Each row comes from the steps of one path. Every step used is in the known rows, and no mark comes twice. Write the path behind each row, first mark first.
Known rows
zoli > loloke > zuful > disuz: [  1  13  18   6 -12   4  -1  -3   5   1  10  16   1 -18  12   1 -22  -3
 -18 -10   9  -3   1  -3  -3  12 -11 -15 -13  -2   2   2   6  -1]
loloke > zuful: [  7   9  29   8  10   9   0   4   7   3   7  12  -1   1   5   5 -22  -8
 -22 -11   1   2  -6  -6  -4   1 -11 -12  -5  -1 -15   9   6  14]
gibag > disuz > kufi: [-10  16  -7   3 -24  12  -7 -13  16  13   6   5   4  -3  -1  -3  16  -4
  -9 -14   0   2 -12   1   1  23   4   0  -2  -2  -2   5  13   2]
fafol > pumiv: [  0   2  -4  -7 -20   5  -5 -11   5  -4   1 -14  -1  17  -2   6  -4  -4
 -24  -6   4  -3 -10  -7 -11   1 -12  -5  -3   0   1   2   1   8]
zuful > disuz: [ -3  26   2  -2  -9   8  -8  -3   8  -1  -3   3   6   0   4   1  -6 -10
  -6 -10  10  -3  -1  -8   3  27   1  -9  -9  -4 -10   8  -1  12]
kufi > disuz > zuful: [  4  21  19   2  -5  14   0   1  11   7 -12  -5   4   8   4  -5   6 -11
   0  -4  -4 -12 -17  -6   2  14   1  -2  -5   1 -31  11   0  11]
kufi > disuz > gibag: [  0  20  -6   2   7   8  -4 -14   8   8  -5 -10  11  27   1  -5  16  -6
   4  -3   4 -14 -18 -14   1  31   3  -4  -1  -6  -3   7   0   3]
lini > disuz: [ -6   9 -11   9  -6  -2  -7  -2   6   9   4  -8   6   5   5   2   7  -7
 -11 -14   2  -3  -6  -1  -2   2   7  -3   0  -3  -5   3   4   4]
gosu > gibag: [  1  17 -12   5  21   7  -6   1   1  -5  10  13   6  31   3   0   6  -5
 -21 -16   0   2  -3 -10  -3   9   8  -8  -2   3   3   2  -6  13]
gibag > gosu > zoli > loloke > zuful > disuz: [  3   5 -12   2 -15  13   8   1   7   8  -4  17   8 -20   7  -2 -12   3
  -8 -10   4  -5 -17   3  -7  11  -4 -27  -8   0  38  -4   6  10]
loloke > zoli: [  7   7  -7  -4  -1  10  -5  -2  10   2   1   8   3  22   8   7   0   0
 -10   2   1  -3 -10  -6 -14  -1  -7   1   7  -3  21  10  11  17]
zoli > loloke > zuful > disuz > devok: [  6  16  22   4 -21   0  -1  -1   3   0   2  10  -4 -14   9   1 -28  -3
 -10  -6  13  -5   1  -5   1  10  -7 -16 -11  -4  19   2  14 -10]
gibag > disuz: [ -5   9  -6  -1 -18  15 -10  -5  11   5   6   4   1   9   3   2  17  -8
 -17 -15   2  -2  -7   2   1  22   1  -7  -1   2  -8   6   3   7]
devok > disuz > lini: [-11   8   2  -1   4   7  -2   7  11   4   6   2   7  -2   2  -5   3  -6
   6 -10  -3  14 -15  -2   8  20   5  -3   2  -2  16   0   7  18]
vibob > pumiv > fafol: [-13   6 -17 -13  -5   7 -14 -13  11  -4  14 -19   0  19  -6  12 -19  -9
 -10 -10  -1  -9 -20  -5  -5  20  -8 -11   1  -5   7   1   3   3]
pabu > maviz: [ -2  16  14   8  -5  13 -10 -12   3   1   1  17   1  17   8  11  17  -8
 -20 -11  -7  -5 -10  -1  -1  18 -16  -5   0  -1 -12   8   3  16]
devok > disuz: [ -7  11  14  -2  -9   5  -9   2   8   2   7   0   8   0   4  -2   0  -2
   3  -9   1  10 -15  -8   8  21   5 -10  -3  -1  -6   6   2  11]
vibob > pumiv: [ -4   9 -19  -7 -19  -2 -12 -14   5  -5  13  -8   0  23  -2  12  -9 -13
  -2  -8   3  -1 -11  -9  -4  12 -14 -12  -1  -7   6   3   0   7]
zuful > loloke > zoli: [  4  11  -2  -9  14   4  -4 -14   4  -1   1   8  -4   1  12   4   2   5
  -7   5   6  -7  -3  -6 -15 -10  -5  -1  -2  -1  23   3  14   1]
disuz > pabu: [  1  10   1  -6  -4   0  -8   2   2  -5   6  14  -4  34   6   0  -9 -13
  -7  -9  -5   0  -3  -2  -9   0  -7  -5  -3  -1   6   5  14  12]
gosu > zoli: [  3   6 -19   2  -2  10   1   2   6   0  -5   9   8  11   6   1   6  -1
 -15  -9  -4  -4 -11  -5  -9  11  -5 -17   6  -3  12   3   3  11]
pabu > disuz > zuful: [ -2   9  34   1 -19  12  -3   0  13   6   1  -1   0  10   9   0   9 -10
  -2 -11  -2 -26   3   1   8   2   1  -6  -9   1 -12   9  -1   6]
gosu > zoli > loloke > zuful > disuz: [  4   6  -4   9 -10   8   5   0   7   0   1  17   7 -20  13  -6 -10   1
 -18  -6   4  -9  -7  -4  -9  13  -8 -23  -6  -2  14  -1   8  -1]
kufi > disuz > devok: [  1  24  -1   2 -17   5  -3  -3   5   2 -15 -10   0  20   0   1   2  -4
   5  -1   7  -5 -22 -10   3  21   1  -8   4  -3   4   8  12  -5]
gosu > zoli > loloke > zuful > disuz > gibag: [  7   6  -3   8  -2   8   5  -5   7   5   0  11  11 -11  11  -9  -1   0
 -10  -5   6 -18  -2 -10  -7  18  -4 -22 -10  -8  23  -2   6  -4]
zoli > loloke: [ -3   8  -6  -1 -16  -1  -6  -7   0   0  10  16   2  14  11   8  -8   3
 -22 -12   1   1  -3   2  -8   4 -12  -7   2   2  23  -3   0  -3]
zoli > loloke > zuful: [  3   4  20   7  -5   2   1  -3   3   2  14  19  -1  -1  12   6 -23   0
 -27 -11   2   1  -3   1  -8  -4 -17 -13  -5   1  10  -1   6  -1]
sugude > disuz > zuful: [  0   4  37   2 -10   8   2  -4   5   8  -4 -12   2   5   4  -2   8  -9
   4  -8  -1  -4  -8  -5   9  -6   6 -11  -3  -3   1   8   2   8]
fafol > pumiv > vibob: [  2  -4   6  -5 -19  -7  -6 -10   1  -2  -2 -19  -4  18  -9   1  -8  -8
 -12  -4   5   0  -7   3 -17   3 -14  -5  -5   2   8   6   5  13]
gibag > disuz > pumiv: [ -5   6 -19  -1 -22  11  -9 -17   7   3   4 -22   0  10  -2  -1  24  -2
  -5 -12   2  -5 -17  -3  -5  24   2  -9   4  -2  -3   4   5   2]
lini > disuz > gibag > gosu > zoli > loloke > zuful: [  3  -6 -18  10  -2   2   6  -6   6  20   1  -3  13  -4   6  -8   9   2
  -2 -11   1 -17 -14  -1  -5  -5  11 -19  -5  -6  43 -10   6   0]

Which path is each row?
[  9  -3 -10   1   2  10   8  -7   6  12  -1  12  10  10   4  -3  -1   5
  -4  -9   0 -14 -14  -4  -8   2  -1 -23  -3  -6  52  -7   3   8] -> disuz > gibag > gosu > zoli > loloke > zuful
[  2  -3   5   0  -7   9   5  -1   9  14   4   6  15  -8   5 -11   3   6
  13  -6   1  -5 -24  -7   4  15  10 -23  -8  -5  39  -6   6   7] -> devok > disuz > gibag > gosu > zoli > loloke > zuful
[ -2  12  12  -5   0   4  -9  -5   8   7   6  -6  13  14   2  -7  11  -4
  13  -6   2  -2 -11 -14  11  25  10  -7  -5  -7   4   4   0   9] -> devok > disuz > gibag
[  2  25   2  -4  -1   6  -8 -10   8   5  -4  -5  11  11   2  -4   4 -10
   4  -8  10 -14   3 -14   7  31   7  -7 -12 -11   0   6  -2   9] -> zuful > disuz > gibag
[  2  11  13   5  -6   3  -4   5  10  12  -3  -8   4  -1   5  -4   5 -12
  -6 -13  -5 -13   0   1   1  -9  13  -1  -7  -3 -24   5   1   8] -> lini > disuz > zuful
[ -2   9 -12   5   2  -3  -8  -9   6  13   2 -14  11  18   3  -3  17  -7
  -3 -12   3 -13  -3  -8   2   7  14  -2  -4  -9   4   0   1   2] -> lini > disuz > gibag
[ -9  16 -17   5  10  11   3  -2  10   6  -6  -2   5  13   1  -2  10  -9
  -4  -7  -2   2 -22  -2  -1  24  -5   1   6  -1   9   3   8  13] -> kufi > disuz > lini
[ -7   9 -32   5  22  17  -3   1  10   0  11  10   4  18  -1  -8  30 -11
 -21 -20  -2   1  -5  -1   1  20  14  -3   0   4  16  -4   2  14] -> gosu > gibag > disuz > lini
[  2  12  16   3 -11   0  -2  -2   3  -3  11  21  -3  -8  14  -5 -24  -9
 -13  -8   5  -3   2  -1  -7   6 -12 -13 -18  -1   9   3  15  -2] -> zoli > loloke > zuful > disuz > pabu
[  2   3 -20   3 -20  10   8  -9   3   7  -5  -4   7 -22   3  -4  -9   7
   1  -8   5  -7 -25  -1 -12  12  -4 -29  -5  -3  43  -5   7   8] -> gibag > gosu > zoli > loloke > zuful > disuz > pumiv
[  3  29   8  -5 -24   3  -8   0   6  -1 -11  -4   0   5   0   2 -14  -9
   4  -5  15  -5  -1 -10   7  24   6 -11  -7  -8   7   8   9   1] -> zuful > disuz > devok
[  7  19  13  -4   7  13   1 -10  11   5 -13  -6  -1  -7  10  -9  10  -3
   8  10   1 -20 -15  -8  -8   0   4   1  -7   1 -12   9  12   3] -> kufi > disuz > zuful > loloke > zoli
[  6  17  29   2   4   5  -2   5   8  -2   3  15  -3  -5   7  -7 -24 -18
  -5  -8   4  -1   1  -7  -2  12  -7 -13 -20  -4 -16  11  16  14] -> loloke > zuful > disuz > pabu
[  5   8   8  -1   6   2  -2  -6  10  11  -4 -10  -1 -15  12  -7   8  -5
   1   1   0 -21   3  -1  -8 -24  13   3 -10  -3  -1   3  13   0] -> lini > disuz > zuful > loloke > zoli
[  0  12  16   2   5  -1  -3  -5   6   9  -3  -9  -2 -16   9  -6   5  -9
  -3 -10   0 -18   5   0   0 -17  15  -2 -14  -2 -19   0   5  -4] -> lini > disuz > zuful > loloke
[ 10  12   9   4  10  15   7  -2  13  12  -7   2  12 -12   1  -8  -8  -8
   3  -7   8 -14 -12 -11   1  19   5 -25 -16  -9  14   4   5  19] -> loloke > zuful > disuz > gibag > gosu > zoli
[ -3  17  -8  -1  -5   4  -6  -3   4  -1  -1   3   1  27   5  -7   5 -12
   4  -4  -3  -2 -20  -5  -5  19  -6  -3  -2   0  -7   9  15   6] -> kufi > disuz > pabu
[  7   9  11 -11  -5  17  -5  -9  16   7  -2   3  -5 -11  10  -7  22  -5
  -3   1   0 -20   1   1  -6  -4   8  -2 -11   2  -5   6  12   1] -> gibag > disuz > zuful > loloke > zoli
[  4  19  31   7   5  10  -1   2  11   3   2   7   2 -15   5  -1 -22 -12
 -12 -10   9  -1  -2  -9   2  17  -5 -15 -16  -4 -24  11   6  14] -> loloke > zuful > disuz
[ -3  14 -20   4   6  15  -9  -2   7  -1  12  10   5  21   1  -6  28  -7
 -21 -18   1  -2  -4  -5   0  21  15  -9  -4   5  -4   1  -3   8] -> gosu > gibag > disuz
[  2   7  19  10 -18  -8  -1 -11  -3   1   7 -12  -2 -15   2  -5 -21  -2
   1  -5  11  -4  -4   2 -13  16 -14 -17 -12  -3  14   5  11   1] -> zoli > loloke > zuful > disuz > pumiv > vibob
[ -3   9   6  -9  -5   8  -5  -4   8  13   2  -6  14  12  -3  -5   9  -1
  20  -8   3   1 -21 -10  12  21  16 -11  -5  -5  24  -1  -1  17] -> devok > disuz > gibag > gosu
[ -5   8  10   1  -8   6  -7 -15   9   7   6  -7   7  28   6   0  19  -5
   3 -10   6 -25   2  -7  10  17   2  -6  -6  -6  17   4  -1  -2] -> pabu > disuz > gibag
[  1  23  19  -3   8  10   0  -9   7   4 -12  -6  -1  -9   7  -8   7  -7
   4  -2   1 -17 -13  -7   0   7   5  -4 -12   2 -28   6   4  -2] -> kufi > disuz > zuful > loloke
[ -5   6 -12   3  -6  -7  -8   1   3   4   6   0   0  19   6  -5   4 -14
  -3 -13  -4  -4  -4   1  -6  -5   6  -1  -5  -4   1   3  16   4] -> lini > disuz > pabu
[  3  16   2  -1  17  15  -6  -5   8  -1   5   7  -1   1   5 -13  27  -8
 -14 -13   0 -15   4  -5   1   4  22  -8 -17   7 -17  -1  -3   2] -> gosu > gibag > disuz > zuful > loloke
[  4  11  13   1  -7   5   1  -9   6  11   5  11   7  -8   7  -1 -16  -1
  -3  -9  11  -9  -4  -4   1  12  -3 -18 -15  -4  31  -4   3   5] -> zoli > loloke > zuful > disuz > gibag > gosu
